Every row comes from one small tree of marks. The marks that hang from a mark follow it in brackets, in alphabetical order. Every link used is in the known rows. Which tree was each row made from?
In the rows, 128 means zero.
Known rows:
W(N(M) R(C(U) X)): [186 147  79 110 134 123  62 122 110  74 130 158 117  30 129 127 119 158
 124 143 131  98 130 132 129 159]
C(R): [ 87 135 112 185 118 146 121  89  97 132 147 139 129  94 127 127 126  96
 133 144 120 130 105 129 128 120]
W(N(M) R): [103 156 125 123 133 141 105 148 124 111 122 146 124  52 113 112 109 150
 113 146 122 107 127 149 153 151]
C(E R U(F)): [161 157 125 209 141 136  29  34  94 129 185 137 176  87 125 169 133 126
 135 144 123 105  30 103  99 121]
A(R): [ 95 103 113 165 121 124 121 121 115 107 155 149 134 137 113 121 122 104
 146 147 104 154 121 146 137 111]
Y(A): [110 105 127 150 126  95 116 134 102 123 126 131 142 125 111 118 134 118
 123 134 108 147 138 104 159 115]
M(N(W(R))): [ 77 175 127 163 105 128 138 137 120 115 108 155 110  65 105  98 119 153
  95 144 122 100 112 139 154 134]
W(N R(C)): [151 122 112 129 138 136 105 124 113  96 127 179 127  53  87 128 116 127
 133 156 134 119 125 144 154 141]
E(C): [138 118 121 159 128 147 113  99 144 126 158 133 135 103  85 127 124 130
  99 135 117 141 104 118 142 129]
W(N R(X)): [132 122  96 139 128 125 113 133 111  89 119 127 117  56 117 113 107 124
 133 134 134 117 133 134 149 141]
C(E R U): [141 152 119 202 130 123  64  42  91 132 179 142 139  90 134 146 136 121
 132 140 121 121  72 111  97 124]
E(C(R(X) U)): [155 142  68 194 123 138  80  43 113 104 191 111 119  63 132 135 135 120
 106 121 123 121  98 105  94 120]
U(C F): [158 138 140 167 142 160  74 102 144 133 141 127 182 104  72 166 121 131
 129 156 122 124  65  95 148 133]
Y(A(R)): [ 87  98 112 167 123  85 118 130 102  98 153 137 141 145 114 119 133 102
 137 139  96 158 142 129 145  95]
W(N(M) R(X)): [121 148 100 125 124 128 106 148 121  86 111 125 114  48 127 108 106 142
 117 134 129 104 132 139 149 156]
R(C(U)): [179 111 107 137 133 126  74  96 105 120 144 174 139  99 114 141 134 139
 137 153 118 138 115 116 130 133]
C(E R(X)): [135 138 106 203 116 122 112  62  99 107 150 121 127  96 132 133 125  87
 136 129 131 121  78 108 118 130]
U(C): [141 133 134 157 132 149 110 112 142 136 137 131 144 105  81 144 124 126
 127 151 117 142 108 104 149 138]
N(W): [101 145 131 131 105 139 119 134 115 123 118 144 135 129 111 115 119 125
 103 139 112 125 118 125 151 132]
M(N(W)): [ 78 165 133 142  95 128 129 141 120 127 106 151 115 108 112 100 121 147
 104 140 117 111 109 132 155 141]
E(C(R)): [111 143 106 195 121 159 115  64 126 126 180 129 126  76 101 130 131 104
 100 135 120 130  94 122 119 119]
W(N(M)): [103 145 133 105 124 137  94 153 124 122 121 142 128  93 120 113 110 142
 122 141 117 120 125 143 154 157]
F(U(C(E R(X)))): [171 175 118 215 136 130  69  47 129 125 182 119 151  83 130 174 130 122
 119 131 131 112  70  91 100 129]

Which tree is each row?
[157 156  98 198 139 160  37  36 118 124 204 126 166  64 109 162 135 133
 101 138 120 108  50 106  95 114]	E(C(R U(F)))
[142 149 118 111 135 141 101 140 122  96 119 179 122  44  96 123 116 144
 118 158 128 105 124 152 155 155]	W(N(M) R(C))
[173 150  74 198 132 151  44  32 115 101 194 107 156  61 125 159 130 127
 105 126 127 105  56  96  92 118]	E(C(R(X) U(F)))
[132 135  74 183 118 125  84  68  82 110 159 120 123  80 160 131 129 110
 137 129 122 121 111 110 102 125]	C(R(X) U)
[115 169 116 151 103 130 136 128 117 101 104 187 110  58  89 109 125 144
 101 155 128  98 110 141 157 138]	M(N(W(R(C))))
[155 182 144 215 141 141  65  47 132 148 191 138 160  86 117 180 132 129
 112 143 123 114  65 102 104 124]	F(U(C(E R)))
[244 118 107 162 141 116  27  62 111  92 149 151 173 102 108 172 129 138
 143 143 132 111  45  88 122 140]	R(C(E U(F)) X)
[159 141  92 112 125 131 105 141 120  73 109 158 114  41 112 118 109 134
 125 146 134 103 130 140 151 160]	W(N(M) R(C X))
[174  93  98 174 123  64 107  98 107  59 152 154 137 141 100 135 139  85
 149 135 112 148 114 111 138 108]	Y(A(R(C(E) X)))
[173 174  79 121 109 130  83 117 111  74 117 159 120  55 131 123 126 156
  89 143 121  87 124 123 127 146]	N(M W(R(C(U) X)))
[158 144  95 203 122 113  71  43  89 108 170 122 129  85 148 142 132 112
 138 127 127 117  78 101  94 129]	C(E R(X) U)
[185 160 109 119 151 144  22 111 114  96 142 173 163  33 104 154 120 174
 120 161 127  85  82 134 132 150]	W(N(M) R(C(U(F))))
[216 107  87 142 136 127  42  87 104  94 140 150 166  94 120 160 128 138
 144 145 127 115  78  97 127 136]	R(C(U(F)) X)
[ 88 182 126 133 108 147 123 145 124 110 110 146 129  77 115 107 115 147
  79 146 112  97 119 138 150 139]	N(M W(R))
[160 104  92 153 132 116  76  93 105  94 172 182 135 119 115 140 135 122
 150 157 105 148 119 140 116 114]	A(R(C(U)))
[144 166  98 198 130 141  81  72 122 127 171 116 143  76 143 164 125 122
 119 133 125 114 104  99 105 125]	F(U(C(R(X))))
[227 125 132 163 149 124  25  62 111 116 160 172 183 108  94 175 133 146
 139 156 125 114  38  97 124 136]	R(C(E U(F)))
[206 106  87 172 127  94  66  66 109  70 175 163 134 121 117 148 134 114
 156 142 116 139  92 121 108 124]	A(R(C(E U) X))
[151 155  98 200 127 159  83  65 124 109 150 105 164  74 103 166 124  98
 135 145 132 109  62  90 121 128]	U(C(R(X)) F)
[199 105 114 159 123 111 104  92 117  95 126 155 135 116  98 140 124 106
 142 141 133 133  85 104 144 146]	R(C(E) X)
[ 96 167 101 162  96 119 142 137 117  93  97 136 102  60 121  94 117 143
 100 132 128  95 118 129 150 139]	M(N(W(R(X))))
[129 137  80 195 114 147 118  62 123 103 170 110 117  74 114 129 128  96
 106 124 127 125  98 112 115 123]	E(C(R(X)))
[134 162  92 151  96 119 140 129 115  77  93 167 100  53 104 105 122 137
 106 142 133  94 115 130 153 143]	M(N(W(R(C X))))
[131 149  92 194 117 149 116  73 122 112 145 111 128  75 111 142 127  92
 133 139 127 124 103  99 121 132]	U(C(R(X)))
[186 146 159 186 147 147  60  77 150 133 152 129 189 112  62 177 124 133
 130 154 126 120  34  85 142 139]	U(C(E) F)
[244 129  98 182 148 116  39  56 108  80 151 155 169  60 102 170 127 144
 134 148 138  97  49  95 119 135]	W(R(C(E U(F)) X))
